Known rows, with every step that occurs
C, F, N, T: [-54  44 -29  32   8   2 -35  -3  16 -24  25  18  32 -15  32 -30 -64   0
  -5 -21  48 -39 -38  11  -9 -11  47 -30 -26]
N, K, F, C: [ -3  15 -29   2  53  13 -67  29   8  -3  66 -31  70   9  21  -4 -24  16
   2 -37  21 -30 -17  29  38  19 -18 -28  11]
N, K, J, P: [ 12  16 -31  38  77   2 -64  49  17 -34  80 -11  37  -2  13   3   7   4
  31  -9  46 -37 -22  23  23   1 -11  13 -11]
F, C, N: [  4  42 -31  23  44   4 -57   7 -27  16  31  40  44   6   2 -11 -81  10
  23 -35  38 -29 -16   6  21  -7  -4 -38   4]
S, K: [ 19  36 -24  18  40 -14 -64  18  -7 -22  33 -26  72 -14  24  32 -14  -6
  -7  10  37  -3 -21  17  40  -1 -13 -37 -13]
G, T, K, X: [ 18  17 -64   0  67   8 -82  -3  16 -33  16  15  41  -7  -6  21  -1 -30
  35 -22  43 -50 -45  29  65 -15 -25 -43 -66]
T, K: [ 14  32 -19   3  50 -18 -46  14 -14 -23  28  -4  60 -16  -6  24 -26 -27
   3   3  23 -31 -17   4  42  -1 -13 -26 -21]
F, K, S: [ 12  72 -18  20  54 -20 -23  37  23 -13  32 -28  31  -9  -2  13  -6  -7
  -4  -5   9 -11 -32 -22  60  10 -43 -16 -12]
F, K, N, X: [  4  46 -15  62  59   1 -68  32  12 -22  43 -13  74  -5  38 -14   0 -21
 -13 -20  43 -30 -40 -23  48  -4 -44 -14 -12]
C, F, N, T, K: [-49  40 -24  19   9  -5 -33  -7  15 -34   8  20  50 -31  16 -28 -57 -17
  -1 -20  42 -42 -41   6  -8  -8  49 -35 -39]
F, N, K, J: [  6  29  -5  19  44  -1 -44  34  31 -37  71 -16  48  18  30   9 -11   8
  30 -41  44 -33 -19  19  25 -20 -15 -31   5]
P, J: [ 10  17 -34  25  77 -13 -48  15 -24 -26  47  -5  25  -3   0  -4 -49 -10
 -11  -9  23 -16  -3  10  35  -9  -4 -12  -7]
S, K, F, C, N: [ 24  35 -45  -2  31   9 -64  21 -18   6  24  -9  77   5  23  -5 -48  21
  13 -51  37   1 -30  25  25 -11 -10 -53  19]
T, K, J, P: [ 29  12 -35  23  63 -15 -43  49  -7 -29  53  -4  34  -8  -8   4  -3 -26
  23 -11  49 -29 -40  13  26 -17  -7   4 -19]
T, K, C: [ 27  35 -20   0  23 -16 -48  24 -16 -17  22 -11  66 -26  -1  21 -15 -17
   5   0  22 -13 -14   2  44  11 -43  20  -6]
C, F, K: [-34  43 -13  20  44  -7 -41  26  -2  -5  36 -19  42 -20  28 -11 -11 -29
 -12   8  21 -40 -52  -4  27  -6   0 -32 -26]
N, T, K, C, F: [-29  37 -40  19  -2  -2 -43   6   3 -21 -11  -4  64 -58  10 -27 -30 -15
  -5   0  24 -35 -39   6  16  13   2  29 -22]
C, F, K, J: [-19  32 -20  21  42  -8 -25  48  11  -3  39 -41  36 -13  27 -23   8 -29
  -1 -12  29 -48 -74   1  34 -40 -13 -29  -8]
F, K, C, N: [ 23  68 -15  12  44 -12 -43  31 -13  -1  14  11  52 -24  16  -6 -21   0
  25 -19  21 -17 -22 -10  31   2 -52   7   1]
N, T, K, C: [ 10  44 -33  13  23 -17 -38  16   4 -25  -3  -5  73 -51   1  -9 -24  -7
  -3   1  32 -21 -22   8  31  18 -23  23 -17]
K, J, P: [ 24  19 -39  38  65  -8 -43  54  -6 -17  69  -6  16   8   6  -1 -12  -6
  19 -13  55 -31 -37  15  27 -20 -10  10  -6]
C, N, X: [-10  61 -44  31  51  14 -82   2 -11 -16  24  38  43   1  14   3 -63  -5
  26 -24  31 -48  -1   2  39  -2  -4 -26   3]
G, B: [ 21   9 -21  13  71 -21 -52  10  -5 -21  52  -6  50   2   2  35 -16  12
   7 -11  32 -24 -23 -14  45  12 -32 -32 -18]
G, T, K, C: [ 31  39 -43  -3  29 -13 -76   4  -6 -14   8   5  47 -19   7  31  -3 -19
  20   1  33 -14 -28  14  56  10 -45   2 -39]
G, T: [ 12  39 -47  14  59  -8 -78   0   3 -10  29  15  23   6  17  27 -25 -14
  11   4  39 -29 -30  19  54  -4 -17 -36 -45]
C, F, N: [-36  37 -17  21   9   3 -45   7  -6 -14  51  12  25  10  31   1 -57  -9
   5 -23  40 -31 -30   5   5 -17  27 -32 -10]
N, C, F: [-41  33 -18  26   6   4 -83   6 -18   6  35  -7  38  -6  34 -33 -48  -2
 -11   0  19 -51 -27   5  25  16  33  -4   1]
K, C: [ 20  40 -23  16  23 -10 -52  27 -18  -6  39 -11  49  -8  14  18 -23   3
   1  -3  27 -13 -10   4  46   5 -45  28   8]
N, K, F: [  0  28 -30  -6  60   7 -64  28  17 -35  57 -37  64   3  22  15  -5   8
   5 -22  10 -32  -6  26  51  11 -22 -11   5]
J, P: [  8  27 -33  33  67  -9 -59  31 -18 -18  66  17  23  -1   7  12 -35  -6
   7   7  48 -23 -17  10  20   9   5   6 -22]
T, K, F, C, N: [ 16  31 -41 -17  40   5 -50  15 -22   2  18  14  63   3  -7 -16 -61  -2
  22 -62  23 -25 -23  13  28 -10  -9 -40  10]
S, K, J: [ 37  23 -29  20  38 -15 -48  40   4 -24  36 -49  65  -3  24  21   7  -3
   4  -9  43  -9 -42  21  46 -32 -29 -32   3]
T, K, C, N, X: [  9  60 -40  15  24  12 -82   8 -18 -19   4  29  70 -26   5   5 -42 -15
  35 -25  26 -34  -3  -4  40  12 -34  13   9]

Rows
[ -8  41 -32   4  33  -4 -24  19  24 -32  32  -9  44   4  29 -19 -46  13
  -5 -52  44 -19 -27  21  15 -15  13 -32  -7]  K, F, N, T
[ 10  25 -20  24  62  -1 -52  37  24 -30  58 -31  53   1  17  10   3   2
  21 -16  28 -44 -18  22  47 -12 -32 -11   4]  N, K, J
[-20  36 -33  22  -3   7 -56  20 -17  -4  33 -13  40 -18  24   0 -31  -5
   0   0  22 -27 -28   4  29   4 -17  32   5]  K, C, F
[ 20  17 -36   1  30   3 -61  32 -11   6  46 -49  86   6  29   5 -21  11
 -15 -32  39   6 -39  28  35  -2 -15 -51  10]  S, K, F, C
[ 21  36 -10  18  68 -20 -21  58  12  -8  45 -42  45  -2  18  -4  14 -20
   3 -15  36 -33 -57   3  47 -33 -42 -31  -9]  F, K, J
[ 25  35 -34  67  25 -14 -57  12  20 -42   4 -16  92 -29  34 -16 -20  16
 -23 -10  53   1 -37   6  26 -10 -20  -4 -19]  S, K, N, T
[  -9   21  -33   41   -1    5 -112  -15   -1  -13    3   15   47  -10
   35  -37  -26  -16    2  -17   34  -44  -53   -4   41    6    4    2
  -37]  G, T, K, N, C, F
[-40  47 -29  35 -18   3 -36   9  10 -17  18  10  40 -24  36 -35 -55   9
   1 -24  47 -25 -32   8  -7  -1  16  17 -11]  K, C, F, N, T
[ 19  36 -33  68  28   7 -95  18   5 -36  36 -22  93  -7  44  10  -9  -5
 -13 -15  51  -7 -27  -4  49  -3 -33 -14   2]  S, K, N, X
[ 35  17 -39  36  53 -12 -56  54  -2 -28  60 -28  50  -7  22  12  10  -2
  14  -3  61  -4 -43  24  22 -18  -8  -8 -10]  S, K, J, P
[  4  69 -52  27  26  -2 -29  -2  21 -10 -23  38  48 -30 -35 -33 -85  16
  23 -42  25 -24 -26  -7  22  15  -1 -20  -9]  F, C, N, T, K, S
[-12  51 -42  36  44   2 -47   1  -5   8   5  47  50 -19   4 -42 -90  21
  14 -35  47 -36 -24  15   4  -2  14 -35 -11]  F, C, N, T
[-12  36 -11  55  30  -4 -44  27   3 -17  33 -15  56 -12  35 -27  -8 -17
 -18 -14  31 -30 -59 -18  29 -19 -21  -4 -17]  C, F, K, N
[  7  51 -53 -10  47  -4 -35   6   9 -37 -18  16  60 -28  -6 -26 -51   1
  16 -45  17 -34 -28  17  25 -10   3 -20 -10]  C, N, T, K, F
[ -7  42   6  18  17 -12 -71  13 -10  -5  55   9  40  19  37 -18 -60  12
   2 -27  46 -27  -8   3  17  16  17 -26   3]  F, N, C
[ 19  28  -7  55  18  -6 -84  17 -10 -12  38  -2  58  10  34 -32 -42  14
 -15 -24  37 -27 -18  -8  41  12 -21  22  14]  K, N, C
[ 19  25 -32 -23  45 -10 -43  25  -7 -28  30 -29  62  -4   1  17 -17 -20
  -4 -26  14 -24 -25  14  52  -7 -20 -21  -4]  T, K, F
[ -7  36 -34  24 -15   2 -69  18 -16  -9  22 -37  72 -33  40  11  -6   2
  -6  10  28  -4 -34  13  29   4 -15  15   2]  S, K, C, F
[ 12  31 -24 -27  20  -4 -91   0   6 -14  25  -3  40  21  35 -15 -26  -5
  15 -50  35 -20 -32  19  42   9  10 -46 -26]  G, T, K, F, N, C
[-20  48 -20  30  38   6 -71  11   1 -21  60  13  45  17  32  13 -53 -10
   8 -28  54 -33  -8   2  27  -1   6 -43  -5]  F, N, X
[  6  42 -54  12  32   8 -55  15   4  -2  -3  -4  84 -18  23 -36 -56  32
   5 -51  43  -6 -39  32  11  -6   6 -48   2]  S, K, F, C, N, T
[ 13  33 -39  39  78   9 -67  38  10 -37  56  29  28  -4   8  -9 -21  14
  59 -28  41 -44 -13  22  13  -5  -6  12  -1]  C, N, K, J, P
[  5  61 -30  26  45   1 -56  18  39 -38  42 -17  40  -6  -3  27 -19  14
  13  -5   1 -22   4  -1  59  33 -33   7   0]  N, K, S
[  2  39 -34   7  24  13 -78  22  11 -33  51 -38  79  17  54  18 -16  -1
  -2 -43  50  -1 -21  17  35  -6   1 -57   9]  S, K, F, N, X
[  6  77 -36  27  45   7 -57   4  31 -38  19  18  33  -6 -11  15 -46  24
  39 -26  -2 -27  10  -2  49  23 -27   5  10]  C, N, K, S
[  -8   23  -14   62  -24    6 -100    8  -10  -14   22  -25   80  -12
   56  -38  -23   12  -23   -9   38  -17  -40   -1   24    7   11    8
    5]  S, K, N, C, F
[  8  65 -44  29  24  -2 -45   7  -2 -18 -10  33  47 -36  10 -25 -61  23
  21 -22  33 -25 -11   7  19   5 -23  28   0]  K, C, N, T
[ 36  58 -34  16  11  -6 -69  17 -20 -14   6   2  75 -24  23  17 -28  17
  24 -13  31   6 -10  11  32   1 -37   7  11]  S, K, C, N
[ 15  28 -18 -25  32 -11 -35  21   1 -33  41 -14  54  14  11  13 -29 -14
   6 -50  29 -13 -21  13  31 -15  -3 -39  -1]  T, K, F, N
[ -5  37 -52  -3  43  25 -79  14 -16   1  22  15  71   2   5 -21 -62  -9
  22 -65  30 -40 -21   9  36   0  -4 -46  15]  T, K, F, C, N, X
[  8  48 -13  62  58 -21 -30  29  26 -29  13  -9  73 -30  26 -41 -13  -3
 -23 -15  47 -22 -52 -11  28  -8 -34  -4 -29]  F, K, N, T
[ 34  24 -16  37  33 -16 -52  15  -6 -38  26   2  71  -9   3   6 -26 -17
  -5 -19  33 -18 -24  -9  42 -13 -36   2 -11]  T, K, N
[-40  58 -23  30   3  16 -48   5  45 -38  50  -7  27   4  17   6 -40  13
  20 -25  13 -27 -13  -5  25  18  10  -7  -2]  C, F, N, K, S
[ 29  20 -26   3  47 -17 -31  35   1 -25  31 -25  53  -6  -6  11  -9 -25
  13 -19  31 -36 -38   7  50 -31 -27 -21  -3]  T, K, J
[ 14  17 -40   4  60   3 -53  14   4 -35  31  -2  61 -12 -12  13 -12 -24
  24 -25  36 -50 -29  19  53 -13 -20 -24 -31]  T, K, X
[ 19  19 -43  21  50   6 -68  18   9 -33  37 -27  75 -10  19  20   3  -4
  15 -16  48 -27 -32  30  49 -13 -22 -38 -25]  S, K, X
[ 12  34 -44  -3  39  13 -54  21 -21  13  33  13  44  20   8 -18 -70  20
  17 -63  29 -25 -23  18  29 -12 -11 -35  20]  K, F, C, N
[  19   36  -51   47   46    8 -110   -5   13  -35   11   19   60   -2
   20   10  -13  -31   10  -21   47  -34  -38   -2   62   -5  -34  -20
  -41]  G, T, K, N, X
[ 21  56 -32   8  31 -15 -33  16  14 -32  18 -11  39 -11 -25  28 -28 -12
   6  -7   6 -13 -17 -13  62  13 -26  -3  -8]  T, K, S
[  0  38 -44  23  73  26 -79   3  21 -42  35  29  56  -5   3   1 -29  14
  59 -43  27 -62  -4  28  38  -1 -20 -17 -13]  C, N, K, X
